Known rows, with every way that one mark hangs from another
felore(fufiz(bati(bazibig mases venem(fofev zulinid)))): [2.63,1.91,-0.44,0.41,2.61,0.14,2.41,-1.79,2.45,0.38,1.31,-2.05,-0.57,-0.66,-3.09,1.50,-0.62,-1.36,-1.34,2.20,0.04,-0.74,1.26]
zulinid(mases(bati) venem(fofev(fufiz))): [1.36,1.51,0.44,0.94,-1.21,0.69,0.83,3.00,0.63,1.19,-0.62,-1.45,-2.13,-0.09,0.23,2.55,1.61,-1.99,-0.18,-0.82,-0.19,-2.55,3.26]
venem(fofev(fufiz(bati))): [0.99,0.71,0.21,2.29,0.22,-1.20,0.74,1.43,1.80,1.78,0.84,-1.36,-2.32,-1.21,-1.60,2.17,0.36,-0.48,-0.92,3.07,-0.15,1.83,2.79]
zulinid(venem): [0.71,1.51,0.60,2.10,-2.24,0.36,0.73,1.30,-0.48,1.29,-0.64,0.50,-2.92,-2.21,0.12,3.32,0.82,-1.53,0.70,-0.20,0.94,-3.82,2.64]
fofev(fufiz(bati)): [1.35,-0.22,-0.55,2.35,-1.12,-0.25,1.05,0.04,0.99,0.62,-0.92,0.08,-2.39,-1.09,-1.39,2.12,0.20,-1.73,-1.10,3.61,0.25,1.39,3.44]
bati(bazibig mases(fofev(venem) zulinid)): [-1.10,-0.52,0.80,2.90,0.58,2.61,2.28,-0.20,0.10,-0.77,0.27,-0.19,-1.80,-0.10,-1.22,3.44,2.00,-3.60,0.35,1.02,0.74,1.67,3.08]
fufiz(bati(bazibig(fofev(venem(zulinid))) mases)): [1.72,0.35,-0.30,1.02,2.05,0.84,1.77,-0.98,0.06,0.04,1.73,-1.50,-0.67,-1.06,-2.47,2.09,0.65,-1.55,0.11,2.88,0.71,-0.07,2.49]
fofev(fufiz(bati) venem): [2.68,-0.35,-0.42,2.32,-1.99,-1.56,0.92,0.24,-0.57,0.47,-1.17,0.29,-2.48,-1.73,0.04,2.26,0.28,-1.56,-0.73,4.46,-0.54,3.42,6.32]
mases(bati(venem) fofev): [-0.44,-0.51,-0.77,1.86,-1.33,-2.78,0.92,-0.60,0.17,-1.12,-0.98,2.52,-1.56,-1.46,-0.70,3.06,-0.02,-2.72,0.31,1.16,0.63,-1.57,-0.73]
fofev(fufiz(bati(bazibig) felore) venem(zulinid)): [3.74,0.01,0.05,2.17,-0.29,-1.31,0.84,-0.03,0.19,-0.77,1.06,-1.57,-1.84,-0.75,-1.32,2.52,0.73,-0.52,-0.93,5.95,-0.73,3.24,6.56]
bazibig(fofev(fufiz(bati) venem(zulinid))): [3.47,-0.67,0.29,1.53,-3.09,-2.01,0.61,1.80,0.65,1.29,-0.35,0.71,-2.26,-2.56,0.26,2.79,2.07,-0.64,-0.02,3.23,-0.22,3.95,6.47]
fufiz(bati(bazibig mases venem(fofev)) felore): [1.02,1.60,-0.04,0.80,3.65,-0.68,2.09,-2.53,0.20,-1.06,2.86,-3.55,0.76,-0.60,-6.14,2.17,-0.26,-0.60,-1.47,3.94,1.17,-5.41,1.43]
felore(fufiz(bati(bazibig(fofev(venem(zulinid))) mases))): [2.99,1.18,-0.28,0.86,0.47,0.70,2.39,-1.32,1.59,0.62,0.79,-0.93,-1.07,-1.08,-1.81,1.64,0.40,-1.60,-1.08,2.17,-0.11,0.89,3.25]
bazibig(fofev): [0.54,-0.24,0.47,1.93,-3.99,-0.79,1.18,1.55,0.61,2.40,0.04,0.93,-2.31,-3.01,-0.71,3.27,2.24,-0.89,0.53,1.03,1.18,-0.44,3.35]
fofev(fufiz): [0.65,-0.18,0.04,2.69,-2.42,0.05,1.08,0.94,0.96,1.41,-1.09,-0.55,-3.14,-1.35,-0.65,2.78,0.64,-1.78,-0.48,3.35,0.48,2.44,3.91]
venem(fofev(fufiz) zulinid(bazibig)): [1.04,1.09,1.32,2.80,0.14,0.41,0.16,4.29,3.46,1.21,2.20,-3.42,-3.47,0.21,-0.13,2.93,0.77,-0.51,0.29,3.23,-0.72,4.77,2.58]
felore(fufiz(bati(bazibig mases venem))): [2.00,1.58,-0.73,0.58,1.47,0.46,2.70,-2.47,1.58,0.21,0.38,-1.38,-0.57,-0.91,-3.16,1.52,-0.70,-2.09,-1.52,1.84,0.45,-1.93,1.35]
felore(fufiz): [0.92,1.24,-0.05,2.11,-2.47,0.36,2.20,-0.44,1.90,1.90,-0.38,0.30,-2.42,-1.63,-0.93,2.28,0.48,-1.42,-0.82,1.41,0.26,-0.47,2.53]
fufiz(bati(bazibig mases venem(fofev))): [1.14,1.29,-0.56,0.47,4.43,-0.07,1.90,-1.81,0.47,-0.23,2.01,-2.94,0.09,-0.83,-4.33,1.86,-1.00,-1.59,-0.51,2.67,1.00,-2.81,0.04]
bati(bazibig mases venem(fofev(fufiz) zulinid)): [1.88,1.57,0.57,-0.11,5.39,0.51,1.73,-0.22,1.82,0.06,2.70,-6.28,-0.60,-0.13,-3.66,2.66,-0.62,-1.48,0.36,3.80,0.78,2.06,1.03]
fofev(venem(zulinid(bazibig))): [0.91,0.56,0.71,2.89,-2.30,-0.06,0.87,2.28,0.03,0.83,0.98,-0.75,-3.12,-1.45,1.10,3.37,0.89,-0.88,1.51,3.11,-0.25,2.39,4.21]
mases(fofev(venem)): [-2.02,-1.01,0.38,3.29,-3.82,-1.47,1.10,1.73,0.32,0.81,-0.59,2.89,-2.72,-2.21,0.30,3.70,2.19,-1.68,0.42,1.35,0.09,1.03,3.20]
zulinid(bazibig mases(fofev(fufiz(bati felore))) venem): [-2.80,0.18,1.23,2.54,-4.61,2.72,1.05,5.32,1.78,-0.67,-1.18,-0.50,-2.53,1.02,-0.32,3.59,3.49,-3.65,-1.31,-2.77,-0.07,-4.57,3.84]

Rows
[1.71,1.59,-0.64,0.77,0.49,0.02,2.60,-2.17,1.75,0.60,-0.37,-0.32,-0.80,-1.28,-2.67,1.53,-0.43,-1.65,-1.46,1.94,0.32,-2.02,1.90]
felore(fufiz(bati(mases venem)))
[-1.03,-0.42,0.64,2.10,0.36,1.48,2.13,-0.15,-0.16,-0.41,0.73,-2.49,-1.56,-0.34,-2.35,3.26,1.40,-3.13,-0.33,3.03,0.71,2.50,3.99]
bati(bazibig mases(fofev(fufiz(felore) venem)))
[1.49,1.08,0.88,2.57,1.10,0.08,0.14,3.66,3.43,0.65,2.32,-3.00,-2.92,0.37,-0.65,2.46,0.53,-0.43,-0.20,3.36,-0.86,4.04,2.23]
venem(fofev(fufiz(bati)) zulinid(bazibig))
[1.94,0.96,0.89,2.23,0.94,-0.85,0.30,2.80,3.28,1.91,2.02,-2.37,-2.96,-0.72,-0.49,2.71,0.96,0.56,0.34,4.10,-0.61,4.82,2.70]
venem(fofev(fufiz) zulinid)
[2.80,1.10,-0.67,1.10,1.69,-2.08,1.00,-1.59,-0.50,-0.75,1.28,-2.69,-1.09,-0.78,-2.31,2.32,-1.57,-2.08,-0.11,3.19,0.77,-1.28,0.27]
mases(bati(bazibig venem(fofev(fufiz(felore)))))
[2.33,-0.76,0.53,1.88,-4.86,-1.92,0.90,2.01,-0.11,2.04,-1.09,0.50,-2.70,-3.05,0.51,3.18,2.26,-1.24,0.07,2.55,0.24,3.64,6.91]
bazibig(fofev(fufiz venem))
[-0.51,0.22,-0.57,1.53,-0.85,2.07,2.06,0.79,0.48,0.94,0.67,-1.45,-1.47,0.21,-1.20,2.50,1.33,-2.41,0.41,0.64,0.74,-2.61,0.84]
zulinid(mases(bati(bazibig)))
[-0.51,-0.13,1.15,2.67,0.42,2.95,1.90,0.07,0.58,-1.37,-0.44,-0.71,-1.91,0.43,-1.84,3.51,2.25,-3.90,-0.69,0.58,0.86,0.24,3.60]
bati(bazibig mases(fofev(fufiz(felore)) zulinid(venem)))
[1.03,1.00,-0.03,1.80,-0.63,0.70,2.22,-0.33,2.11,0.18,-0.02,0.24,-1.67,-0.56,-1.12,1.88,0.60,-2.01,-1.20,1.78,-0.49,0.70,2.94]
felore(fufiz(bati(mases(fofev(venem(zulinid(bazibig)))))))
[-1.56,-1.42,0.81,4.51,-3.59,0.42,1.00,2.04,2.49,-2.54,-1.97,3.44,-2.54,0.51,-0.95,3.58,2.88,-3.51,-1.96,0.23,-0.15,-0.39,3.46]
mases(fofev(fufiz(bati(venem) felore)) zulinid(bazibig))
[3.39,0.19,0.28,1.78,0.70,-0.49,1.22,-0.47,0.04,-0.88,1.02,-2.45,-1.52,-0.45,-1.73,2.41,0.73,-0.84,-0.84,6.36,-0.57,3.73,6.91]
fofev(fufiz(bati(bazibig mases) felore) venem(zulinid))
[-1.48,0.58,0.79,2.50,-1.56,2.95,1.32,3.97,2.88,1.03,1.66,-2.08,-2.78,0.58,-0.29,3.25,2.26,-1.18,1.10,1.26,0.13,-0.33,1.43]
venem(zulinid(bazibig mases))
[1.43,1.31,-0.09,0.90,2.79,-1.08,1.55,-0.92,1.63,-0.92,3.52,-2.81,0.50,-0.26,-5.37,2.30,0.56,0.36,-1.36,3.45,0.57,-5.61,0.97]
fufiz(bati(bazibig venem(fofev zulinid(mases))) felore)
[2.15,-0.06,0.64,2.85,-2.71,-0.28,0.53,2.72,0.61,0.48,-0.32,-1.50,-3.67,-0.90,1.45,3.13,0.84,-1.58,0.42,4.33,-0.82,5.98,6.40]
fofev(fufiz venem(zulinid(bazibig)))
[-0.58,0.35,1.18,2.99,-1.66,2.68,2.01,0.98,0.04,0.35,-0.79,-0.33,-2.50,-0.65,-0.29,3.32,1.93,-2.95,0.64,1.23,0.84,0.82,4.43]
bati(mases(zulinid(bazibig(fofev(venem)))))
[1.53,1.10,-0.30,1.48,0.87,-1.86,1.32,-1.71,1.00,-0.98,1.75,-0.31,-0.19,-1.33,-4.39,2.48,0.23,0.58,-1.01,4.20,0.78,-5.87,1.57]
fufiz(bati(venem(zulinid)) felore)
[-2.43,-0.12,0.90,2.75,-2.13,2.55,1.23,4.48,3.38,0.56,1.35,-0.84,-2.74,0.67,-0.14,3.53,2.89,-1.48,0.85,0.55,-0.08,0.12,1.21]
venem(zulinid(bazibig mases(fofev)))
[1.60,1.93,0.20,1.85,-0.14,1.47,2.14,-0.39,2.00,0.36,-0.38,-0.08,-1.72,-0.39,-1.36,1.72,0.33,-2.22,-1.61,0.39,-0.25,-1.42,2.85]
felore(fufiz(bati(mases(zulinid(bazibig venem(fofev))))))
[2.93,-0.17,-0.32,2.87,-0.84,0.83,1.23,-0.99,-0.50,-1.11,-0.46,1.79,-2.18,-0.48,0.25,2.73,0.74,-3.30,0.51,0.50,0.82,-0.21,1.55]
mases(bati(bazibig(fofev)) zulinid)
[-1.44,-0.35,0.52,1.63,-4.21,2.04,1.68,4.52,2.15,0.86,-0.41,-2.00,-1.83,0.20,-1.22,2.95,2.85,-2.94,-0.78,-0.70,0.44,-1.79,3.68]
zulinid(bazibig(fofev(fufiz(bati(venem)))) mases)
[-3.51,-1.05,0.55,3.06,-4.54,2.19,1.59,4.96,1.97,0.01,-0.68,-0.47,-2.48,0.92,-0.13,3.25,3.14,-3.52,-0.88,-0.56,-0.43,-0.05,3.96]
zulinid(bazibig mases(fofev(fufiz(bati) venem)))
[2.05,0.47,-0.11,1.25,1.59,-0.16,1.56,-1.34,1.04,-1.03,0.67,-2.80,-0.85,-0.25,-3.90,2.29,0.11,-1.42,-1.58,5.09,0.56,-0.23,3.68]
fofev(fufiz(bati(bazibig mases venem(zulinid)) felore))
[3.66,-0.18,-0.21,2.09,-0.80,-1.33,0.61,0.76,0.44,0.16,-0.29,-0.07,-2.55,-1.26,0.40,2.31,0.52,-0.77,-0.19,5.25,-0.99,4.95,6.06]
fofev(fufiz(bati) venem(zulinid))
[-3.95,-0.94,1.07,3.32,-5.42,2.18,1.68,5.13,1.86,0.14,-0.49,-0.89,-2.66,0.87,-0.36,3.68,3.65,-3.26,-0.90,-0.18,-0.28,-0.45,4.63]
zulinid(bazibig mases(fofev(fufiz(felore) venem)))
[-0.34,0.12,0.24,1.38,-2.43,1.11,1.16,2.31,0.45,-0.64,-1.01,-0.01,-1.76,0.39,-0.42,3.17,2.58,-3.32,-0.70,-1.45,0.17,-3.73,3.01]
zulinid(mases(bati(bazibig) fofev(fufiz(felore))) venem)
